Known rows, with every way that one mark hangs from another
bekug{gosek logu lume medad}: [ -8  -4 -19 -32  -8  21  -1  21   3 -28  36  60  -3 -59 -44 -34  37 -26
   8  45   6   6 -27 -13  14 -17  -4  20   3  31 -24]
meger{ziza{gomef}}: [-13   1  11 -47 -26   4 -34  19  19  -1   9  13  -5  -9  34 -40 -17  -8
  10  18  16  21 -24  10  -8   8   3 -18  -9  28 -19]
bekug{gosek logu{meger} nuten}: [  6  -3  15 -12 -12  -1 -15  11  34   8   6   9 -13 -24 -15   3  -8 -20
  31  13  10  13  13   7  38 -17  -8  33   3  32 -28]
logu{bekug{lume} meger{ziza}}: [  1  -8   2 -25 -17  28 -32  15   8   6  26  42 -30 -24  29 -42 -42  -5
 -12  25  23  27  18 -22  25  11   1  15 -21  50 -25]
bekug{lume}: [  5  -2   7 -14 -24  14  -9   6  -5 -15  21  42   2 -28  -1 -33   5 -11
  -3  22  16  19 -13 -16  17   3  -1   0   0  33 -18]
medad{bekug{gosek logu{meger{ziza}}}}: [  3  -5  -4 -25 -14  -2 -22  21  18   5  21  -6 -16 -19 -27 -12 -23 -22
  -4  36  12  17  -6   2  15   7  -5  13  -8  43  -7]
ziza{gomef meger}: [-18   5  32 -14 -21  -1 -33  -7  25   6  -6   1  13  -5  20 -14 -15 -26
 -13   7  10  25 -38   4 -10  -1  -5 -28  -1  13   1]
nuten{bekug{gosek lume}}: [  8   7 -15 -10 -28   8 -16   5  -4 -42  28  47  -1 -34 -14 -15  14 -10
  22  30  12  18  -3  -3  35 -21   0  16  -5  46 -20]
danave{ziza{bekug{medad} gomef meger}}: [-17   1  25 -37 -15  14 -56  13  11   5 -20  28  30 -30  26 -27   8 -50
 -27  13  16  10 -52 -16 -15 -20  -9 -28  -5 -15 -18]
danave{ziza{bekug{logu lume} meger}}: [ -8  -4  25 -14 -23  12 -57   4 -11 -20  -1  54  20 -35  19 -30 -18 -64
 -24  14  18  24 -47 -42   0 -14  -9 -18   0   1 -56]
gomef{ziza{bekug{logu} danave meger}}: [ 23 -19  52  13 -25  -9 -72 -24  29  37   4  27  21 -16  -7   1 -26 -55
 -30   2  19   7 -34  -8 -22   2 -11 -11  11   6 -56]
neboz{bekug{gosek logu lume}}: [  3  -1   3 -22  -5   7  -9  21  20 -13  56  40 -19 -29 -12 -29  13 -22
   3  23   8  18 -33 -12  29  -9   4  19   1  40 -28]
gomef{ziza{meger}}: [ -4  -7  35   3 -30   4 -19 -24  29  13  -2   0  17 -29  -2  -7 -14 -10
 -30  -2   8  18 -17   4 -16   6  -8 -18   4   5  -3]
tezas{bekug}: [-13  -2  20  -7 -28  -8  -9   2  -3   2  11  26  -7  -8  15 -28 -11   1
  29   9  15  14  -3  -6   0 -10   9  10  -4  25 -20]
nuten{bekug{gosek logu lume medad}}: [-10  -1 -27 -23 -13  18 -23  15  -2 -43  35  75  -4 -55 -46 -21  29 -27
  34  50   9   7  -3 -14  21 -24   1  25  -2  44 -31]
gomef{ziza}: [  4  -9  28  -2 -29   5  -6  -9  25  13   5   8   9 -27  -4 -13   2   3
  -6   4  10   8  -4  15  -7   5  -5  -5   7   5  -6]
logu{meger}: [ -2  -1  26  -8 -22  -1   3   2  16  17   3   2  -1  -8  16 -15 -13   8
 -10  16  21  15  15  -2  21   7  -2   8  -5  29  -2]
medad{bekug{logu}}: [  1  -8   6  -8 -14   1 -29   7   3  10  12   9  -4  -8 -35  -8 -13 -25
   8  27  13  12  -4  -8   3  10  -2   3  11  25  -8]
logu{bekug meger{ziza}}: [ -2  -8   9 -25 -18  20 -31   9  16  23  11  13 -29 -10  37 -30 -50  11
 -14  17  23  22  26  -9  18  10   2  15 -16  39 -21]
medad{bekug{gosek logu}}: [ 11  -4  -5 -11 -14  -1 -18  10   6  -1  19  -2  -4 -17 -48  -4   1 -24
   2  29   8  12 -17   5  12  -2  -7  10   9  24  -6]
meger{ziza{bekug danave gomef}}: [ 23  -7  27 -39 -27  -6 -79  15  15  25  12  25   4   5  34 -33 -23 -38
  -6  16  28  10 -37   4  -6   4   0 -15  -7  31 -55]
medad{bekug}: [ 11  -3   4 -10 -21   4 -21   4  -2  14   9  -5   5  -7 -27  -7  -6  -5
  -9  20  15  12   0  -2   7   8  -2  -2   5  25   8]
nuten{bekug{lume medad}}: [ -8   0 -19 -24 -19  22 -24  10  -8 -28  24  74   5 -47 -24 -24  22  -6
  22  41  16   7  13 -21  14 -11   5  13  -6  46 -18]
dodut{bekug{logu lume nuten}}: [ 32  -1   7  -9  -6  31 -37   1  26  -1  10  65 -18 -40 -28 -11  -8 -24
  17  26  17  19  16 -18  34 -14  -6  15   9  36 -25]
tezas{bekug{gosek logu{meger} nuten}}: [-10  -5  23  -5 -15 -14 -19  15  24   6  13  26 -22 -21  -5  -6 -14 -22
  61  11  10  12  11  -3  25 -27   1  41  -7  34 -31]
dodut{bekug{logu lume}}: [ 23  -1   5  -7  -9  27 -20  -4  16  -7  18  62 -16 -33 -21 -25  -5 -19
  -9  37  18  21  -2 -18  27  -6  -4   4   7  33 -19]
tezas{bekug{gosek logu nuten} gomef}: [  1  -3   7 -22 -31 -16 -41  15   9   2  25  30 -27 -23  -7   2 -26 -14
  51   1   3   5  -2 -20  22 -37   2  41  -5  35 -46]
danave{ziza{bekug{medad}}}: [  0  -4   9 -38 -18  18 -31  19 -10   1  -8  35  22 -37  16 -31  19 -19
 -14  19  22  -1 -18 -18   1 -19  -4  -3   0  -6 -33]
logu{bekug{gosek} meger{ziza}}: [  8  -3   0 -29 -17  18 -17  12  18  14  18   2 -29 -18  27 -27 -36  11
 -18  18  19  21  14   4  31  -5  -3  23 -17  40 -17]
neboz{bekug{gosek logu nuten}}: [  7  -2  11 -24  -2   5 -24  17  35  13  35  16 -19 -20 -11  -5   3 -14
  30   3   7  11  -7   2  32 -19   3  31   7  31 -32]
dodut{bekug{gosek logu{meger}}}: [ 27   4  11  -5  -7   9   2  -5  38  10   8  14 -21 -23 -15  -4  -6  -3
 -19  34  17  15   9   6  41 -16 -10  19   2  31  -3]
gomef{ziza{bekug{medad} meger}}: [ -4 -10  32  -8 -21  18 -46 -14  22  26   1  27  32 -41 -16 -11  -4 -19
 -50   1  12   2 -21 -19 -33  -5  -9 -13   1  -7 -16]
meger{ziza{bekug gomef}}: [ -7  -1  19 -44 -26   8 -66  21  13  10   9  25   3  -4  37 -38 -25 -23
  -9  10  21  15 -30  -7 -16   1   1 -19 -10  15 -40]
neboz{bekug{medad}}: [ -7  -2   4 -37  -2  14  -5  18  20  20  34  24  -4 -24  -5 -26  21  15
  -9  19  14   2  -4 -10  10  -1  10  11  -1  28  -3]
logu{meger{ziza{gomef}}}: [-16   0  21 -37 -23  -2 -24  20  29  13   6   4 -11  -5  39 -33 -26  -5
   1  23  20  21  -5   7   5  14   0  -7 -17  38  -7]
gomef{ziza{danave}}: [ 31 -15  35   1 -29 -10 -22 -14  27  30   6   9  10 -19  -6  -7   4 -12
  -5  11  18   3 -11  23   0  10  -6  -1  10  20 -22]

Rows
[ 15  -3  10  -5 -15  14  -2   2  17  21  10  -2 -22 -12  11 -11 -17   7
 -16  14  16  15  15   8  39 -12  -5  29  -6  28  -5]
logu{bekug{gosek} meger}
[ 43   5 -18 -31  -1  42 -12  11  29  -3  15  57  -7 -68 -47 -14  35   1
  -5  34  12   7   8  -7  45 -32 -10  24   0  39   2]
dodut{bekug{gosek lume medad nuten}}
[ 14 -11  26 -38 -22  -8 -88  17  16  23  16  37  -2   4  26 -33 -29 -55
   8  22  26   9 -41  -1 -13   3   0 -12  -2  28 -71]
meger{ziza{bekug{logu} danave gomef}}
[ -9   2  42 -11 -21   4 -66  -4  17  18  -4  16  23   1  25 -13 -24 -42
 -32  -3  17  19 -45 -14 -17  -9  -7 -29  -2  -3 -21]
ziza{bekug gomef meger}
[ -2   0  10 -22  -7  -2  -8  12  26   4  41  12 -17 -14  -5 -17   5  -8
   3  15   8  14 -25   2  24 -10   5  19   5  28 -25]
neboz{bekug{gosek logu}}
[ 32   2  -1 -28  -3  37 -23   0  31  24  -4  39  -5 -44 -29  -5  14  14
  -1  24  18   3  32  -5  28 -21  -4  15   6  28   2]
dodut{bekug{medad nuten}}
[-15  -2  11   0 -22  -6 -31   0   9  -6   9  38  -9  -8  -1  -3 -22 -15
  36  30  19  13  28  -8  18  -3   3  20  -2  40 -29]
nuten{bekug{logu{meger}}}
[  7  -5   4  -6 -11  -6 -10  12  17  10  16  -9  -7 -13 -40   0  -7 -23
  -3  33  11  12  -4   3  23   1  -8  18   0  33   4]
medad{bekug{gosek logu{meger}}}
[ 50  -8  11 -28 -14   5 -57  10  11  35  10  32  17 -30 -27   1  23 -27
  -2  13  23 -12 -10  -1  24 -29  -8  28   5  26 -52]
ziza{bekug{gosek medad nuten} danave}
[ -7  -8  -1 -35   7  28 -36  32  26   6  45  72 -15 -47 -26 -26  16 -26
  33  22  11   5   2 -32  18  -7   8  27   1  42 -31]
neboz{bekug{logu lume medad nuten}}
[-21 -11   9 -23  -9   6 -36  17   7   8  10  60 -12 -35 -24 -20   3 -22
  69  18  10   2  14 -20  -5 -22   7  30   1  24 -37]
tezas{bekug{logu medad nuten}}
[  1  -3  21 -23 -14  24 -66  -1  10  25  -6  37  27 -34 -12  -4 -13 -26
 -23  -1  17   6  -3 -35  -8 -19  -6   1   0  10 -33]
ziza{bekug{medad nuten} meger}
[-18   5  29 -25 -23   1 -29   3  17 -11 -21   0  17 -19  40 -24  -4 -38
 -10   9  12  26 -49   4   0 -10  -8 -34  -1  -3  -6]
danave{ziza{gomef meger}}
[ 23   1 -18 -26   2  35  -3   7  22 -15  26  64 -13 -62 -54 -27  30 -15
 -17  52  12   8 -11 -13  30 -25  -8  18   3  35  -6]
dodut{bekug{gosek logu lume medad}}
[  4  -5  -8 -33 -11  33 -25  22   6  -6  16  65   6 -57 -31 -26  26 -12
  24  24  13   5  10 -22  18  -9  -1  18  -1  37 -17]
bekug{lume medad nuten}
[ 15   4  23 -22 -25  10 -52   2   6  -3 -18   9  24 -34  20  -5 -10 -40
 -17  -8  14  18 -32 -13  19 -34 -14  -3   0  -5 -40]
danave{ziza{bekug{gosek nuten} meger}}
[ 19  -3  -9 -11 -15  29 -13   5  -3 -11  28  34 -18 -32  -4 -28   0  -8
  -9  17  12  19 -11  -5  35 -16  -4  22  -1  29 -19]
logu{bekug{gosek lume}}
[ 25   2  -9 -25  -4  39  -5   3  15  -1  16  62  -4 -54 -30 -31  24   4
 -28  43  20   9   5 -19  24 -11  -4   4  -1  36   8]
dodut{bekug{lume medad}}
[  3  -2  25 -17 -18  13 -54  20   3   0  18  52  13 -12  16 -33   3 -45
  -7  10  19  12 -39 -16   0  -7  -4 -13  -4  12 -27]
ziza{bekug{lume} gomef}
[ -5  -1  18 -16  -3  -7   1  16  36  14  40   5 -21 -11   1 -12  -2  -7
  -4  18  12  14 -11   0  33  -7   3  27  -3  37 -15]
neboz{bekug{gosek logu{meger}}}
[ 19  -5  18 -23 -23  21 -52  21 -10 -12  -4  53  17 -39  22 -25   3 -40
  11   4  21  13 -14 -25  23 -21  -7   3  -1   4 -47]
danave{ziza{bekug{lume nuten}}}
[ 24  -8  21 -38 -25   2 -80  22  10  10  25  52   3  -9  30 -42 -18 -51
  -6  22  28  14 -46  -9   0   5  -1 -15 -12  39 -57]
meger{ziza{bekug{lume} danave gomef}}
[ 39   3   5 -13  -6  20 -23  -5  38  10   2  24 -17 -33 -30   3   0  -8
  13  19  12  14  11   7  41 -29  -9  23  12  26 -19]
dodut{bekug{gosek logu nuten}}
[  4  -9  -3  -8 -14  11 -31  15  -4  -9  26  37  -3 -23 -42 -19  -6 -39
   8  34  13  17 -13 -21   8  11  -3   3   5  34 -12]
medad{bekug{logu lume}}
[ -5   2  -6  -9 -23  -2 -26  -1   3 -26  17  31  -8 -19 -18  -3   1 -15
  37  29  10  14   2   5  22 -21   1  21   6  33 -36]
nuten{bekug{gosek logu}}
[  2  -6  11 -44 -16  19 -51  25  19  29   6  34   2 -28  13 -22 -24  -3
  -5  15  25   6  24 -24   5  -1  -1  17 -17  34 -34]
logu{meger{ziza{bekug{medad nuten}}}}
[-14  -6   8 -25 -15   9 -25  15   6  11   6  47  -5 -35 -12 -19   9   0
  51  11  12   2  17 -13   2 -22   8  27  -4  25 -21]
tezas{bekug{medad nuten}}
[ 30  -3  17 -41 -26  -7 -66  18  19  17  18  15   2  -4  27 -29 -11 -37
 -11  17  23   9 -49  16   4  -8  -4  -8  -9  30 -51]
meger{ziza{bekug{gosek} danave gomef}}
[  6  -7 -11 -20  -3  33   1  19  12   3  28  42 -19 -48 -15 -28  12  -4
 -18  34  15   8   9 -13  38 -15  -6  35 -13  38   2]
logu{bekug{gosek lume medad} meger}
[ 13  -9  13 -54 -18   5 -76  23  17  29  15  39   7 -13  16 -37  -3 -34
  -8  27  27  -1 -33  -1 -15   1   1 -10 -10  29 -48]
meger{ziza{bekug{medad} danave gomef}}
[ 10 -10  -3 -26  -5  38 -38   9  10  29   2  36 -14 -33 -13 -13  -2   4
  19   9  16   2  33 -11  17 -15   0  29   4  18 -18]
logu{bekug{medad nuten}}
[ 27  -1  -3 -16 -16   6 -26  13  14  11   7 -11   2 -23 -43  10   6 -10
  12  10   9  10   2  10  28 -12  -8  19   5  29   5]
medad{bekug{gosek nuten}}
[ -3   1  40 -24 -20   9 -75   9  16   8 -26  18  25 -18  41 -10 -16 -57
  -1  -8  17  18 -39 -11   1 -24 -11 -23  -2 -12 -32]
danave{ziza{bekug{nuten} gomef meger}}
[-22  -7  -9 -15 -11  15 -30  17   5 -22  27  82  -7 -44 -28 -20   7 -26
  34  50  18   8  24 -28  18  -6   3  25  -9  51 -24]
nuten{bekug{logu{meger} lume medad}}
[ 33   3  -4 -10  -9  23  -7  -1  20 -18  25  48 -18 -43 -31 -22   8 -18
 -14  39  13  20 -17  -5  39 -20  -9  12   6  34 -15]
dodut{bekug{gosek logu lume}}
[ 55 -16  36  -1 -25  -3 -55  -7  32  39   6  16  18 -27 -16   8   7 -30
  -3  -6  18  -4 -14  19  12 -19 -13  17   9  10 -46]
gomef{ziza{bekug{gosek nuten} danave}}
[ 15  -5  17 -42 -26  -9 -51  13  23  16  10  12  -6  -1  31 -35 -15 -24
  10  24  23  15 -32  21   0  11   2 -16  -6  43 -35]
meger{ziza{danave gomef}}
